Each row was made from one small tree. The marks that hang from a mark follow it in brackets, in alphabetical order. Every link used is in the known rows. Write each row's tree.
Known rows:
narive[besek[vapub] gipe[rugi]]: -.01 .04 .22 .00 .11 .02 -.02 -.47 -.05 -.05 .57 -.12 .25 .05 .07 -.15
 -.03 .10 .07 .03 .01 .02 .14 -.07 -.29 .12 -.23 -.14 .04 -.06 -.14 -.15
 .07 -.05 -.07 .11
besek[narive[gipe] vapub]: .02 .06 .45 -.02 .10 .07 -.12 .00 -.08 .11 .20 -.09 .07 -.02 .03 -.18
 .02 .04 .22 -.05 -.06 -.04 .03 .05 -.18 .14 -.19 -.47 -.04 -.03 -.16
 .11 .14 .08 .07 -.05
besek[narive[gipe[rugi[bivo]] katubig[salo]] vapub]: .04 .07 .22 .08 .11 .00 -.19 -.01 -.02 .13 -.07 -.01 -.07 .01 .10 .06
 .02 .19 .18 -.12 -.07 .02 .04 -.02 -.15 .11 -.28 .12 -.02 -.28 .13 .04
 .03 .20 .00 .05
besek[vapub]: -.02 .06 .19 -.01 .02 -.06 -.04 -.12 -.09 .07 .27 -.25 .08 -.10 .01 -.18
 -.02 -.03 -.04 -.01 -.05 .05 -.08 -.02 .02 .12 .03 -.31 -.05 .13 -.19
 -.11 .06 -.05 .03 -.04
narive[besek katubig]: -.04 .07 .09 -.08 -.04 -.08 -.03 -.32 -.01 .00 -.03 -.21 .07 -.01 -.04
 -.15 .04 -.04 .01 -.04 .08 .09 .14 .03 -.12 .07 .01 -.29 .03 -.13 .03
 .05 .04 -.07 -.06 -.06
gipe[narive[besek[vapub] katubig] rugi[lolan rodosot]]: -.02 .00 .04 -.08 .04 -.07 .05 -.64 .04 -.14 -.22 -.24 .08 .08 -.02 -.14
 .03 .12 .00 .05 .03 .00 .10 -.07 -.26 -.11 -.18 .32 .18 .19 .15 -.32
 -.02 -.08 .00 .15
rugi[bivo gipe lolan]: -.01 -.13 -.32 -.09 -.06 -.09 .12 .51 .05 -.06 .11 .02 -.07 -.03 .04 .17
 -.03 -.17 -.10 -.08 -.08 -.05 -.11 .03 .32 -.02 .14 .16 -.05 .31 -.10
 -.20 -.14 .16 .18 -.02
vapub[besek[narive]]: .06 .00 .34 -.02 .05 .01 -.06 .51 -.07 .10 .12 -.11 .08 -.11 -.09 -.21
 .02 -.06 .13 .08 .01 .01 -.13 .07 -.16 .05 .15 -.34 -.06 .22 -.16 .21
 .09 .23 .01 -.16
besek[narive[gipe[rugi[bivo lolan]] katubig] vapub]: .05 .10 .14 -.05 .13 -.01 -.07 .15 .03 -.02 -.01 .02 -.07 .04 .02 -.09
 -.01 .15 .20 -.09 -.08 .04 .08 -.02 -.22 .04 -.32 .21 .02 .07 .10 -.04
 .01 .31 .12 .08
bivo[vapub[besek[narive[gipe[rugi[lolan]] katubig]]]]: .11 .11 .03 -.03 .08 .07 -.02 .48 .02 -.06 -.08 .32 -.11 -.01 -.20 -.17
 -.03 .11 .23 .15 .00 .02 .08 -.04 -.30 -.13 -.13 .04 .01 .20 .06 .29
 .05 .33 .05 -.03
gipe[rugi[rodosot]]: -.03 -.01 -.04 -.09 .01 -.04 .09 .21 -.01 -.04 .19 .04 .12 -.05 -.06
 -.12 -.05 -.21 -.24 .08 .02 .05 -.12 .06 .19 -.09 .21 .25 .04 .40 -.01
 -.04 -.03 .08 -.08 .04
bivo[vapub]: -.02 .05 -.12 -.01 -.08 .03 .05 .15 -.01 .00 .26 .09 .02 -.09 -.11 -.11
 -.07 -.13 -.17 .06 .04 .05 -.08 -.03 .22 -.04 .18 -.18 -.07 .16 -.18
 .22 .03 -.04 .01 -.09
bivo[vapub[besek[narive[gipe katubig[salo]]]]]: .10 .11 .14 .10 .01 .10 -.17 .29 -.02 .16 -.34 .23 -.19 -.04 -.07 -.01
 .04 .15 .23 .07 -.01 -.01 .04 .00 -.25 -.03 -.04 -.26 -.08 -.26 .09 .45
 .10 .11 -.02 -.18
gipe[narive[besek[vapub] katubig[salo]] rugi]: -.04 .03 .16 .09 .05 -.07 -.09 -.84 -.04 .02 -.07 -.31 .11 .05 .09 .01
 .07 .21 .17 -.03 .06 .05 .10 -.14 -.18 .05 -.18 -.06 .08 -.34 .07 -.24
 .00 -.23 -.14 .11
narive[gipe]: -.03 .05 .05 -.04 -.01 .06 .01 .04 -.05 .04 .15 .12 .00 -.01 .00 -.06
 .01 -.16 .01 -.01 .01 .05 .06 .05 .06 .05 .06 -.31 -.04 .00 -.09 .15
 .04 -.11 .02 .00
bivo[vapub[besek[narive[gipe]]]]: .09 .06 .20 .03 .03 .16 -.05 .49 -.02 .07 .17 .24 .01 -.05 -.15 -.17
 -.03 .05 .12 .13 .00 -.06 -.01 .02 -.22 .00 .01 -.36 -.09 .08 -.20 .44
 .13 .17 .03 -.15
gipe[narive[katubig] rugi[rodosot]]: -.04 .04 .00 -.10 -.02 -.04 .08 -.21 .05 -.02 -.30 .03 .01 .01 -.14 -.11
 .04 -.14 -.10 .01 .07 .04 .00 .02 .13 -.09 .05 .14 .11 .19 .10 -.05
 -.05 -.11 -.07 .15
rugi[gipe[narive] rodosot]: -.03 -.13 -.06 -.10 -.08 -.03 .11 .05 .03 .03 -.14 .01 .06 .01 -.05 .06
 .05 -.22 -.10 -.03 -.01 -.19 -.10 .09 .30 -.03 .13 -.15 .03 .21 -.13
 -.17 -.08 -.16 .02 .05
rugi[bivo gipe[narive] lolan rodosot]: -.03 -.18 -.35 -.12 -.09 -.03 .18 .29 .11 -.08 -.25 .07 -.08 .05 .01 .21
 .02 -.17 -.18 -.05 -.06 -.15 -.13 .06 .36 -.11 .13 .35 .03 .38 -.01
 -.25 -.17 -.01 .20 .07
rodosot[rugi[bivo]]: -.04 .02 -.09 .00 -.09 -.06 .08 .28 -.03 -.12 .14 -.01 -.15 -.03 .01 .09
 -.01 -.08 -.26 -.05 -.01 .04 -.08 .04 .30 .03 .17 -.01 -.08 .19 -.14
 .07 .01 .03 .12 -.03
besek[narive[gipe katubig[salo]] vapub]: .03 .11 .39 .06 .07 .01 -.23 -.19 -.08 .22 -.31 -.08 -.13 -.02 .12 -.03
 .09 .16 .29 -.13 -.07 -.01 .09 .03 -.24 .11 -.24 -.39 -.02 -.34 .12 .13
 .13 .04 .01 -.09
katubig[narive salo]: -.06 -.06 -.07 .08 -.06 -.01 -.01 -.04 -.08 .08 -.14 -.09 -.05 -.05 .16
 .08 -.04 -.12 -.10 -.03 -.03 .08 -.11 .09 .17 .01 .23 -.06 -.03 -.27
 .18 -.03 .02 -.20 -.13 -.13

Write each row's tree:
-.07 -.09 -.05 .09 -.07 .00 -.03 -.34 -.05 .03 -.02 -.21 .08 .01 .20 .08
 -.02 -.03 -.08 -.02 .03 .06 .00 .08 -.07 .02 .17 -.04 .01 -.40 .19 -.07
 .05 -.20 -.18 -.16 -> katubig[narive[besek] salo]
-.05 -.04 -.05 .08 -.03 .08 -.04 -.10 -.07 .09 -.16 .11 -.09 .02 .19 .11
 -.01 -.11 .00 -.04 -.04 .05 .02 .11 .10 .02 .10 -.12 -.03 -.40 .22 .04
 .05 -.25 -.10 -.09 -> katubig[narive[gipe] salo]
.08 -.03 -.39 -.02 .00 .04 .15 .71 .09 -.18 .12 .24 -.04 -.09 -.17 -.03
 -.16 -.06 -.37 .24 -.04 .05 -.20 -.05 .05 -.24 .20 .82 -.02 .62 -.01
 .03 -.09 .32 .10 -.01 -> gipe[rugi[bivo[vapub[besek]] lolan rodosot]]
.01 .08 .19 .03 .08 .01 -.13 .07 -.04 .11 -.20 .15 -.07 .01 .04 .02 .07
 .02 .27 -.07 .01 .04 .10 .04 -.08 .00 -.09 -.08 .02 -.23 .21 .22 .04
 .15 -.11 .01 -> besek[narive[gipe[rugi] katubig[salo]]]
.01 -.11 -.38 -.07 -.10 .00 .13 .53 .10 -.02 .12 .20 .00 -.07 -.08 .10
 -.10 -.15 -.40 -.01 -.06 -.16 -.19 .07 .38 -.06 .14 .28 -.08 .30 -.13
 .02 -.11 .12 .08 -.06 -> rugi[bivo[vapub] gipe rodosot]
.07 -.18 -.42 -.03 -.08 .04 .18 .55 .13 -.10 -.19 .22 -.10 -.01 -.16 .16
 -.05 -.04 -.22 .13 -.06 -.18 -.18 -.03 .21 -.18 .13 .40 -.03 .47 -.13
 -.09 -.13 .05 .20 .00 -> rugi[bivo[vapub[besek]] gipe[narive] lolan rodosot]
-.02 -.07 .04 .00 .04 .00 .07 -.47 .07 -.10 .23 -.23 .26 .05 .01 -.04
 -.03 .09 -.22 .03 .03 -.06 -.05 -.06 -.10 .03 -.09 .41 .07 .11 -.08
 -.27 -.02 -.09 .00 .16 -> gipe[narive[besek[vapub]] rugi[bivo rodosot]]
.01 -.07 -.48 -.05 -.10 -.03 .13 .56 .08 -.10 .19 .17 -.09 -.04 -.05 .15
 -.10 -.11 -.18 -.03 -.07 -.07 -.12 -.03 .35 -.09 .13 .21 -.09 .31 -.15
 -.05 -.14 .17 .18 -.05 -> rugi[bivo[vapub] gipe lolan]
-.05 -.10 -.02 -.02 -.11 -.09 .11 .02 -.05 -.07 -.01 -.01 -.09 .05 -.02
 .16 .08 -.10 .01 -.07 .02 -.17 -.04 .03 .39 .02 .07 -.46 -.02 .14 -.27
 -.16 -.03 -.18 .07 .05 -> rodosot[rugi[gipe[narive]]]
-.02 .04 .22 .02 -.03 -.06 -.15 .10 -.05 .17 -.37 -.10 -.12 -.06 .05
 -.02 .09 -.03 .18 -.11 .01 .05 -.01 .06 .02 .01 .07 -.27 -.01 -.21 .17
 .23 .04 .12 -.05 -.15 -> besek[narive[katubig[salo]]]
.07 -.04 -.32 .18 .04 .16 .01 .34 .01 -.02 .14 .34 -.05 -.01 .04 .16
 -.15 .08 -.17 .13 -.04 .04 -.09 -.02 -.01 -.05 .07 .46 -.08 -.25 .11
 .10 -.01 -.04 -.11 -.04 -> katubig[narive[gipe[rugi[bivo[vapub[besek]]]]] salo]
-.04 -.05 -.24 .05 .02 .05 .04 .00 -.04 -.07 -.09 .19 -.10 .07 .20 .16
 -.05 -.10 .05 .02 -.06 .11 .02 .05 .08 -.13 .06 .34 .05 -.14 .31 -.12
 -.02 -.07 -.08 .02 -> katubig[narive[gipe[rugi[lolan]]] salo]
-.04 -.24 -.31 -.11 -.09 -.02 .17 .00 .15 -.14 -.15 -.05 .06 .11 .05 .21
 .03 -.10 -.15 -.04 -.01 -.16 -.02 .04 .10 -.09 .06 .38 .07 .21 .02 -.26
 -.14 -.04 .14 .04 -> rugi[bivo gipe[narive[besek]] lolan rodosot]
-.03 .07 -.01 .04 .02 -.01 -.08 -.40 -.03 .00 -.03 .04 .02 .08 .10 .08
 .05 .07 .12 -.03 .06 .09 .21 -.03 -.19 .00 -.10 .03 .07 -.37 .22 .04
 .00 -.07 -.16 .06 -> narive[besek gipe[rugi] katubig[salo]]
-.02 .04 .24 -.02 .05 .04 -.07 -.51 -.06 .02 .36 -.19 .16 .03 .09 -.13
 .01 .10 .07 .00 .00 .00 .15 -.01 -.28 .15 -.18 -.35 .00 -.17 -.14 -.05
 .12 -.16 .00 .00 -> narive[besek[vapub] gipe]
.07 .08 .31 .05 .04 .04 -.19 .26 -.07 .20 -.42 .07 -.17 -.04 .01 .00 .11
 .09 .30 .01 -.01 .02 .06 .07 -.28 .04 -.05 -.32 -.03 -.25 .15 .31 .11
 .12 -.03 -.15 -> vapub[besek[narive[gipe katubig[salo]]]]
-.05 .07 .27 .00 .00 -.06 -.06 -.83 -.02 .03 -.09 -.38 .10 .04 -.01 -.16
 .07 .15 .13 -.06 .06 .00 .14 -.08 -.22 .15 -.21 -.44 .06 -.24 -.05 -.15
 .06 -.29 -.01 .05 -> gipe[narive[besek[vapub] katubig]]
-.03 .07 .23 .00 .06 -.07 -.02 -.79 -.01 -.03 .12 -.32 .19 .05 -.05 -.18
 .04 .16 .13 -.01 .08 .03 .14 -.12 -.22 .10 -.25 -.20 .09 -.15 -.06 -.26
 .03 -.20 -.10 .15 -> gipe[narive[besek[vapub] katubig] rugi]
-.04 -.01 -.21 -.02 -.11 -.07 .12 .37 -.01 -.20 .01 .02 -.25 -.01 .03
 .12 -.02 -.07 -.21 -.01 -.03 .08 -.07 .01 .28 -.09 .18 .20 -.05 .34
 -.06 -.01 -.03 .13 .21 -.02 -> rodosot[rugi[bivo lolan]]
.07 -.06 -.30 .12 -.09 -.01 -.01 .22 .06 .08 -.37 .12 -.18 -.04 -.09 .26
 .02 .11 .00 .00 -.02 -.12 -.10 -.08 .19 .00 .03 -.02 -.08 -.18 -.07
 -.01 -.11 -.10 .03 -.04 -> rugi[bivo[vapub[besek]] gipe[narive[katubig[salo]]]]
.00 .09 .15 .08 .08 -.03 -.15 -.66 -.06 .04 .05 -.13 .05 .06 .15 .01 .05
 .23 .15 -.03 .00 .05 .19 -.08 -.31 .08 -.27 -.03 .06 -.41 .15 -.13 .05
 -.07 -.13 .07 -> narive[besek[vapub] gipe[rugi] katubig[salo]]
-.05 -.08 -.07 .00 .01 .02 .11 -.26 .08 -.12 .34 -.10 .24 .08 -.02 .04
 -.03 -.03 -.08 .00 .11 .04 .01 -.07 .06 .05 .04 .22 .04 .00 -.11 -.08
 -.07 -.13 -.05 .15 -> gipe[narive[besek] rugi[bivo]]
-.05 -.01 -.13 .06 -.02 -.04 -.01 -.44 .08 -.03 -.16 -.11 .04 .08 .06
 .19 .05 .10 .01 -.05 .11 .06 .07 -.09 .00 .01 .00 .30 .07 -.32 .16 -.06
 -.09 -.15 -.10 .12 -> gipe[narive[besek katubig[salo]] rugi[bivo]]
.01 .04 .26 -.05 .10 .07 -.01 .27 -.03 .03 .30 .15 .12 .01 -.02 -.13
 -.01 -.09 .18 .00 .03 .01 .05 .06 -.05 .04 -.03 -.16 .00 .09 -.08 .20
 .06 .18 -.05 .04 -> besek[narive[gipe[rugi]]]
.06 .08 -.16 .05 .00 .03 .06 .17 .08 -.06 -.01 .15 -.02 -.04 -.26 -.07
 -.06 .09 -.09 .11 .07 .03 -.07 -.14 .04 -.02 .01 .20 -.03 .10 -.11 .07
 -.07 -.03 .00 .10 -> gipe[narive[katubig] rugi[bivo[vapub[besek]]]]
